Each row comes from the steps of one walk. Every step used is in the known rows, and no mark comes twice. Write the walk behind each row, first mark first.
(in the rows, 128 means zero)
Known rows
S-G-C: [178  97 161  63 141  87 101  82 123 101 145 167 116 129 139  45 144 185
 101 122 159  92 122 102 121  98 137 121 119 111 109  90 146 124 122 156
 168 136 119 157 107 116 108 114  59 160 133  80 132  67  98 145 137 108
 127 162 116 166 122 121]
G-P: [168 121 144 120 148 111 109 169 135  99  88 129 136 111 115 127 163 140
 156 129 151 122 133 109 131 132 141 145 119 154 181 117 125 145 137 137
 136 114 133 151 107  88  58 132  91 104 109  94 122  81  54 103 142  96
 136  97 150 201  78 114]
J-F: [194 110 154  91 121  71 160 128 137 104  42  91 175 139 116 108 172 174
  95 124 128 188 168 117 135 115 111 129 141 170 168  78 113 142 120  93
 133  88 140 130  76 132 112 119 106 120 168  87 153  56  74 110 104 142
 148 167 126 207  89 134]
L-P-E-C-G-J-F: [124  94 138  99 135 137 150 153 125 107 111  80 184 141 111 185 142 159
 117 137 120 161 165 141 143 159 177  96  94 185 140  49 146 135 185 136
 145 104 149 137 111 216 138 105 101  75 143 127 157  64 111 113 117 106
 174 200 151 138  68 145]
X-J-E: [169  79 161  71 141 108 133 132 105  89 166  55 160 176  99 117 121 135
 131 111 164 205 122 103 145 164 140 119 135 104 140  65 134 156  84  68
 140 121  84 152 143  58  77 144 120 124 139 173 171  84 120 104  96 176
 147 124 163 129  90 115]
Z-G-C-L-P: [114 103 138 141 131 155 114 148 127  81 193 184 136  93 120  62 123 109
 125 147 163 119 142 160 113 151 159 107 128 150 104  99 108 142 106 115
 154 100 129 131 102 136 103  96 124 141 149 120 110 102 134 186 135  95
 143 159 136 139  98 119]
X-J: [206 100 163  53 131  86 134 130 102  70 178  86 169 157 108 117 141 185
 154 108 162 177 118  86 128 136 130 123 119 126 164  51 142 146  93 115
 142 109  87 159 116  60 103 130 102 137 118 141 150  93  96 147  83 153
 137 103 148 176  99 119]
P-E: [174 117 158 115 115 107 147 110  74 116 153  59 149 156 117 173 109 144
 121 108 170 147 128 117 107 176 160 100 124 177 135  56  88 164 145  91
 141 123 168 160  99 129 155 130  77 104 116 126 123  63 121  54  85 147
 126  98 126 200  84 156]
P-E-C-G-Z: [115  89 119 112 134 168 174 116  89 113 155  63 151 164 106 200  82 164
 118 121 114 104 154 156 100 163 197 100 128 162 119  56 134 116 139  81
 177 125 143 168 127 188 167 126 109 110 120 169 147  88 157  81  83 152
 172 157 139 144 117 171]
C-G-P-L: [159 103 113  88 158 130 135 162 126  92 103 145 122 111 148 126 132 120
 106 128 164  93 136 130 101 118 146 127 147 159 169 118 107 145 139  87
 154 106 137 104 104 108  92 152 129  62 138 135 152  87 122 151 132 117
 130 110 170 123 112 138]
L-C-G-Z: [127  97 127  91 153 148 162 128 115  96 128 154 181 149 110 168 150 167
 159 115  99  73 160 124  97 126 144 130 139 139 115 104 141 121  92 126
 169 114 126 146 146 141 132 147 116 116 122 142 143 115 145 205 141 139
 153 161 165 111 102 173]
P-G-J-E: [141 104 152 106 170  94 131  92  68 151 105 123 136 102 131  87 149 143
  94 111 178 163 116 137 133 136 141  99 137  83 134  77 165 144 140  54
 129 134 134 109 130  88 126 109  88 115 120 144 187  52 116 129 116 161
 159 130 136  93  88 137]
X-J-G-C-L-P: [178 103 164 123 160 113 120 169 119  76 188 156 174 132 105  69 139 151
 128 124 179 150 106 111 154 120 161 136 102 130 126  81 154 146 121 139
 172 100  80 160 119  70  79  96 116 189 133 147 150 111 133 189 128 150
 144 147 158 132  96 114]
J-E-C-G-Z-M: [ 77  74 110 116 153 191 166 107 120 110 103  65 176 176 110 152  55 110
 120 141 105 143 180 172 115 160 164 113 155  96  98 111 147 134 100  36
 156 127 129 123 157 163  99 169 147 109 170 169 171  91 140  78 112 142
 185 190 170  56 117 145]
P-G-Z-M: [143 102 136 163 144 141 144 101  86 147 102 138 163 117 135 119  82 103
 113 113 133 118 131 137  72 122 136  94 146 111 125  79 172 129 142  47
 143  99 137 119 121  94 149 116  84 124 107  63 156  37  93 134  71 150
 152 136 124 132  95 157]
E-C-L-P: [174 101 140 104 121 183 131 167 150  39 120 136 167 121  93 141  84 185
 166 115  99 148 124 153  97 117 164 104 122 140 120 116 140 137 129 102
 170 125 165 155 114 192 106 105 153 127 145 113 112 106 114 146 140 101
 161 169 143 170  80 103]
C-L-P: [212 100 154 133 117 164 118 193 120  61 112 145 179 109 120 151  83 137
 153 107 146 172  92 117  87 138 144  96 128 144 121 112 105 169 133  93
 147 107 165 123 102 128 100 103 155 101 141  87  98  80 110 163 160 122
 113 140 147 188  50 108]
S-G-P-L-C: [171  96 157  74 149 118 120 151 155  76 117 175  85 139 122  65 135 125
 131 114 143  76 117  92  88  76 140 111 139 115 143 116 124 151 152 122
 196 135 153 156 120 131  77 118  76  83 112  63 136  62  80 156 142  94
  90 135 134 153 116 121]
J-E-C-L-P-Q: [117  90 135 111 135 201 134 144 121  91 119  88 153 147  84 130  49 132
 108 138 121 188 136 164 115 173 169 105 128 118 101 126 125 147 128  47
 147 142 183 128 132 178 109 111 158  96 159 173 133  79 133  93 152 134
 157 185 156 115  77 107]
F-J-G-P-E: [197 120 160 166 131 116  85 141  96  91 178 117 146 128 108 111 159 110
 164 130 213 118 142 121 163 125 137 139 102  88 155  91 136 183 155  93
 173 120 141 127 129 100  78 105  36 124  92 122 146  92  96  82  78 137
 145 114 180 171  96 144]
G-P-L-C: [138 117 146 116 149 121 142 188 143  98 102 163 113 122 108 115 150 124
 147 112 148  94 135 128 109 120 141 129 132 178 168 131 110 147 144 125
 161 130 154 158 122 126  75 127  86  55 123  89 130  87 105 151 145  86
 116 106 149 178  86 120]
J-E-C-G: [113  86 116  80 154 160 142  94 128  87 101  73 153 157 101 136  97 145
 112 133 131 148 167 160 138 151 160 121 151  86 112 116 127 141  95  55
 152 142 138 138 143 155 106 171 147 116 170 196 173 108 142  75 129 141
 185 178 169  79 106 137]
Z-G-C-L: [117 111 139 131 130 144 128 130 108  85 203 180 122 106 121  43 124 127
 120 147 162 110 137 165 116 144 155 115 143 145 111  94  95 140  86  91
 167 103 135 126  98 121 103 100 122 149 153 133 113 104 143 178 124 114
 141 137 125 135 126 123]
C-L-P-G-Z-M: [170  91 141 188 123 186 131 183 112 101 111 154 182 107 133 147  45  84
 140 109 127 145  99 134  55 136 152  73 141 126 107 101 140 161 154  44
 158  96 168  96 112 120 117  91 153  98 131  52 117  41 111 174 126 134
 125 154 146 142  58 120]
E-C-G-J-F: [130 102 118  34 145 122 176 119 127  81  91 112 177 147 116 117 161 234
 123 139 105 135 176 163 147  96 153 133 131 140 150  68 166 106 117 109
 165 108 128 123 110 193 119 123 129 119 159 178 183 108 116 154 114 121
 201 186 151 106 135 138]
E-C: [163 113 140  61 129 133 145 104 135  58 113 110 158 135  86 125 119 212
 155 124 113 137 157 148 118 116 148 130 121 132 138 105 145 124 110 121
 153 134 148 176 112 174 129 134 100 141 137 129 140 119  94 108 103 103
 181 150 130 183 107 123]
F-J-G: [240 120 164 126 126 105  92 106  94  63 170 138 174 124 108  91 155 138
 161 123 206 142 137 117 153  97 103 133 108  52 136 101 141 181 120  91
 156 115 137 120 126 102  95 110  55 151 111 128 151 111 106 115  68 151
 148 129 171 175  99 139]
Z-G-J-F: [108 106 145  92 141 102 175 132 100  97 134 127 155 122 114  60 178 139
 120 160 147 185 166 149 140 119 133 120 132 125 155  42 127 140 108  95
 138  74 123 114 100 144  98  92 105 115 144 147 165  86  94 155  95 122
 155 143 128 137 128 140]
E-C-G-P: [138 110 103  69 146 151 131 133 154  58 110 125 149 127 110 136 139 187
 150 141 104  88 168 153 130 103 168 147 133 139 158 110 155 116 122 117
 171 124 127 148 118 163  96 145 127 120 133 152 152 120  96 125 124  95
 193 153 166 125 117 132]
C-G-Z: [157  84 120 108 154 149 155 135  89 116 104 128 180 124 137 174 106 148
 121 128 120 115 145 128  98 137 149 121 133 126 137  88 146 106 100  91
 143  94 105 125 125 115 124 140 142 110 127 150 152  93 136 161 118 163
 153 141 160 131 114 169]
Z-G-C-L-P-E: [ 91 101 142 158 122 159 116 146 108  95 219 157 128 107 116  85 109 100
 115 145 165 112 138 165 110 169 178  94 123 164  99  77  90 145 123 104
 164 102 149 137 102 148 121  95 115 125 144 122 111  85 148 157 125 104
 136 156 132 142 101 128]
G-C-L-P-E: [143 103 161 152 122 136 109 172 107 125 167 150 155 114 131 125 110 159
 112 113 159 120 115 141 122 177 178 107 110 206 108  95 113 135 146 135
 156 127 149 142 100 137 122  94 109 123 153  96  98  65 158 154 159 113
 134 157 134 179  66 109]
L-P-G-Z: [161  93 148 161 155 145  99 137 120 127  91 163 165  72 116 164 118 105
 119 116 136 148 129 115  99 133 147  86 100 113 131  97 173 124 166 121
 116 103 127 153 124 119 133  95  93 103 107  61 139  54  90 151 115 125
 145 177 137 168  47 144]

Which walk is each row?
[166 133 152 165 168 116 138 138 103 102 125 180 162 102 119  50 130 154
 101 131 178 113 118 148 142 113 157 146 128 131 103 129 118 153 123 123
 181 114 128 147  98 109  97 102 113 199 143 145 127 116 142 157 151 141
 146 142 137 143 111 128]  J-G-C-L
[132 111 132  45 150 101 178 123 116  94 115 146 195 159 120 124 207 203
 145 121 116 110 165 124 142 105 127 135 139 158 143  74 142 135 106 126
 167 106 140 109 121 150 118 139 107 108 146 152 168  99 129 216 144 128
 164 166 160  93 107 158]  L-C-G-J-F
[153 105 147 119 107 161 163 138  94  78 160  67 139 168  99 162  62 166
 142 106 127 125 119 157  94 159 194  94 138 169 115  70 101 149 140  57
 193 137 185 162 104 177 157 108 118 115 123 142 121  80 148  77 101 144
 150 128 130 174 103 135]  P-E-C-L
[189  89 160  80 133 114 102 120 121  83 156 181 114 129 143  42 112 179
 107 113 151  93  96 111 104  96 149 109 137 115 100 102 131 132 113 112
 194 134 139 142 100 116 102  99  96 153 140  85 117  62 123 169 155 122
 115 158 119 154 123 107]  S-G-C-L
[167 145 147 155 181 108 127 150 125  90  78 145 145 102 106  89 158 118
 133 143 173 124 137 114 151 102 148 157 119 114 157 132 123 168 149 135
 160  99 121 156 108  90  60 126  95 160 106 126 138 113  62 100 138 118
 143 109 155 161  95 139]  J-G-P
[160 119 150 117 150  77  98  72 102 142 132 185 122  78 137  59 161 168
  79 109 174  98 129 136 122 125 140 114 130 138 129  93 160 121 137 109
 140 138 129 141  96  88 155 107  66 157 127  87 152  57 121 153 107 131
 166 146 115 148  91 130]  P-G-C
[137 104 119  85 126 146 156  95  98  93 158  62 145 165 112 180 101 167
 120 121 133 102 156 151 112 156 186 105 136 164 127  58 114 143 139  82
 177 129 161 157 110 181 170 142 101 113 126 167 146  90 142  77  85 137
 172 143 143 141 115 164]  P-E-C-G
[203 125 166 140 129  94  81 103  97  91 189 164 168 119 115  64 175 155
 141 130 211 119 139 133 173 114 114 146  98  84 125 106 157 157 124 125
 158 125 125 126 128 104  92 108  33 167 123 129 147 116 126 135  88 137
 163 147 171 164 106 137]  F-J-G-C
[131  88 128 154 127 213 141 162 134  70 116 145 176 123 102 137  46 136
 156 115  87 128 128 171  68 114 171  89 133 124 102 107 170 132 147  62
 179 113 162 135 122 184 125  94 141 123 136  78 133  77 115 156 115 111
 171 184 141 127  83 114]  E-C-L-P-G-Z-M
[150 138 147 154 165 137 123 147  99 110 136 189 163  98 111  57 114 143
  84 151 177 125 121 142 142 135 163 142  98 145 103 126 133 150 153 138
 159 106 155 131  95 132 112  80 110 183 133 142 116  98 126 169 166 128
 139 160 139 141  97 125]  J-G-C-L-P-Q
[148  84 135 139 139 201 134 171 138  72 111 155 155 101  94 144  67 162
 152 112  85 130 122 163  83 111 177  93 124 121 109 111 169 116 139  82
 182 127 148 158 124 179 124  78 152 125 127 100 132  87 126 161 131 119
 168 191 135 152  80 116]  E-C-L-P-G-Z
[122 117 118  93 147 130 137 137 126  87 152 138 154 157 116 165 178 151
 165 117 127  47 160 120 122 137 157 131 137 168 140  96 111 151 130 121
 183 124 151 139 130 128 115 160  96 103 117 134 137  96 120 159 146 110
 148 132 173 116  91 165]  L-C-G-P-E
[123 128 107  67 152 141 133 131 126  88 140 161 157 151 109 133 175 173
 143 140 131  58 163 120 119 131 141 148 129 159 149 113 131 141 125 135
 162 122 162 117 124 127 116 145 102 106 112 145 130  96 102 189 157 105
 147 135 171 109 102 149]  L-C-G-P-Q
[135 121 117  78 156 125 136 138 144  70 128 165 165 141 113 142 186 163
 174 120 125  55 162 113 124 116 141 142 142 147 145 119 127 142 114 136
 173 120 139 136 132 117  92 163 114 108 122 130 137 110 105 189 158 102
 152 137 173 110  93 151]  L-C-G-P
[193 120 161 154 122 142  74 144  89  91 205 178 171 112 109  71 131 146
 123 142 210 132 125 139 156 129 124 135  82 104 116 111 161 163 143 109
 153 118 165  95 120 130 100  69  57 149 121 130 127  91 130 167 108 132
 146 163 170 155  94 120]  F-J-G-C-L-P-Q
[135  94 125  63 164 120 156 118  69 121 118 101 172 140 148 140 136 158
 109 133 163 159 138 131 146 145 145 124 139 107 136  83 136 145 108  84
 134 114 117  85 136 114 104 151 130  93 148 204 180  93 141 145 141 155
 161 131 174  59 110 149]  C-G-J-E
[172 113 148 140 144 106 103 107 103 131 139 194 122  79 143  57 131 162
  86  98 168  92 102 146 108 116 150 109 145 138 113 101 144 129 130  68
 166 133 151 120  90  82 145  94 104 154 138  93 141  54 148 179 131 144
 149 140 119 138  93 114]  P-G-C-L
[162 111 170  62 142  68 183 152  89 132  66  99 187 134 122 102 191 207
 117 129 137 204 147 125 158 117 124 135 116 166 170  50 151 136 128 127
 121  93 121 116  99 136  95  90  90 102 151 128 169  62  88 150 119 137
 151 143 130 169  98 125]  G-J-F
[116  82 130 130 136 180 134 152 117 110 137  88 176 130 105 224  89 131
 132 127 113 129 160 138 106 176 191  90  92 173 119  70 146 120 169 134
 140 111 139 170 133 202 146 116 106  85 122 123 133  78 128 105 112 113
 163 193 155 158  64 161]  L-P-E-C-G-Z
[208 111 168 164 123 128  67 150 107  75 191 183 175 103 118  73 148 137
 151 123 204 129 123 136 161 113 125 131  91  88 109 116 154 167 135 114
 161 121 137 114 127 121  81  91  63 157 133 110 136 106 134 158 116 129
 151 165 175 155  84 117]  F-J-G-C-L-P
[145 109 110 108 148 131 128 139 107 109 128  96 133 134 144 171 142 122
 119 135 160  84 145 123 122 149 171 126 136 163 162  83 102 150 147  88
 161 108 137 115 107  99  97 153 109  85 116 146 146  69 103 103 123 130
 141 113 167 123 101 155]  C-G-P-E
[166 110 159 124 126 116 121 150 105 111 150 166 153 115 135  78 123 190
 118 114 163 114 108 151 122 149 153 126 130 182 113 113 119 123 103 118
 157 129 134 134  99 111 107 101 118 151 158 112 109  82 156 173 162 128
 139 135 129 173  97 105]  G-C-L
[188  87 164  88 131 127  88 140 134  84 152 187 123 115 138  57 111 167
 109 118 152  98  95 105 105 103 151 102 117 122  97 106 136 134 134 139
 184 131 138 140 105 131  98  97  96 143 143  66 115  57 114 177 168 103
 111 180 124 156  98 105]  S-G-C-L-P
[153  95 144 104 134 163 144 170 146  74  90 148 171 108  99 109 125 193
 135 119  92 162 131 165 118  89 163  99 127 139 128  86 171 125 152  81
 182 115 159 130 105 185 112  69 149 119 148 111 151  74 114 174 135 118
 175 202 138 136  84 101]  E-C-L-P-G-J-F
[158 143 154 145 173  84 132 102 108 115 119 168 160 102 116  51 162 161
  97 141 178 115 143 136 164 116 146 152 109 123 115 120 131 145 130 163
 151 113 112 165 108 117 108 118  75 202 135 141 138 121 116 128 132 129
 157 142 136 155 108 146]  J-G-C
[157 118 156 175 179 137 168 140  90 115  82 138 174 111 102 119 110 124
 124 136 144 143 140 125 124 112 155 134 118  98 120 111 150 134 124 126
 158  89 102 178 125 117 108 103 110 172 109 142 144 115 112 123 117 161
 143 140 142 165 106 169]  J-G-Z
[128  79 137 131 148 190 119 135 141  90 102 104 140 124  92 121  71 116
 117 114 130 172 126 167 115 147 172  90 152  93  96 125 132 154 132  31
 169 148 161 140 135 156  98 121 159 111 159 142 156  77 141  97 146 140
 169 190 153 100  68 107]  J-E-C-L-P-G
[159 106 136  64 142 127 176 125 118  79 131 167 138 148 124 126 117 140
 112  98 149  96 143 134  74 112 131 107 159 161 127 107  93 161 118  94
 163 122 172 132 120 162 149 155 112  55 152 133 152 106 170 197 119 126
 117 127 149 130 113 153]  P-L-C-G
[206 115 165  86 165  89 142 129 101  59 166 110 173 151  96  86 146 156
 136 124 177 174 116  89 144 107 137 138 116  96 145  68 145 161 105 113
 164  93  77 169 118  60  92 120 101 185 109 166 167 114  94 142  80 169
 144 109 149 147 116 139]  X-J-G
[143 100 129 101 126 161 123 130 132  85 143  88 171 133 108 203 111 139
 131 126 130 131 157 134 110 169 178  92 101 168 126  76 128 145 173 137
 140 119 159 160 116 196 146 134 101  91 129 120 133  85 109  96 114 102
 165 178 155 152  61 150]  L-P-E-C-G
[126 112 138 143 129 158 132 190 126  91 134  91 115 143 100 155 112 140
 159 120 128 103 127 149 114 153 198 125 124 187 153  97 112 146 160  87
 191 133 161 164 110 141  84 107 107 100 107 118 118  72 100  78 130 111
 147 114 145 178  89 118]  G-P-E-C-L
[171 105 161 130 123 130 116 144 107 107 138  82 172 122 114 201 110 115
 129 114 163 165 137 105 108 187 159  90  94 167 135  73 109 167 177 143
 115 113 158 161 110 159 143 126  82  80 121  87 115  62  93  80 116 112
 127 143 141 207  39 146]  L-P-E
[131 103 110  63 153 157 150 145 152  64 109 137 131 126 111 127 118 170
 128 132 115  86 158 163 114 100 167 130 144 144 155 120 140 123 133 100
 174 125 143 143 115 178 100 141 131  89 143 150 160 117 119 135 122  95
 174 144 160 124 128 134]  E-C-G-P-L
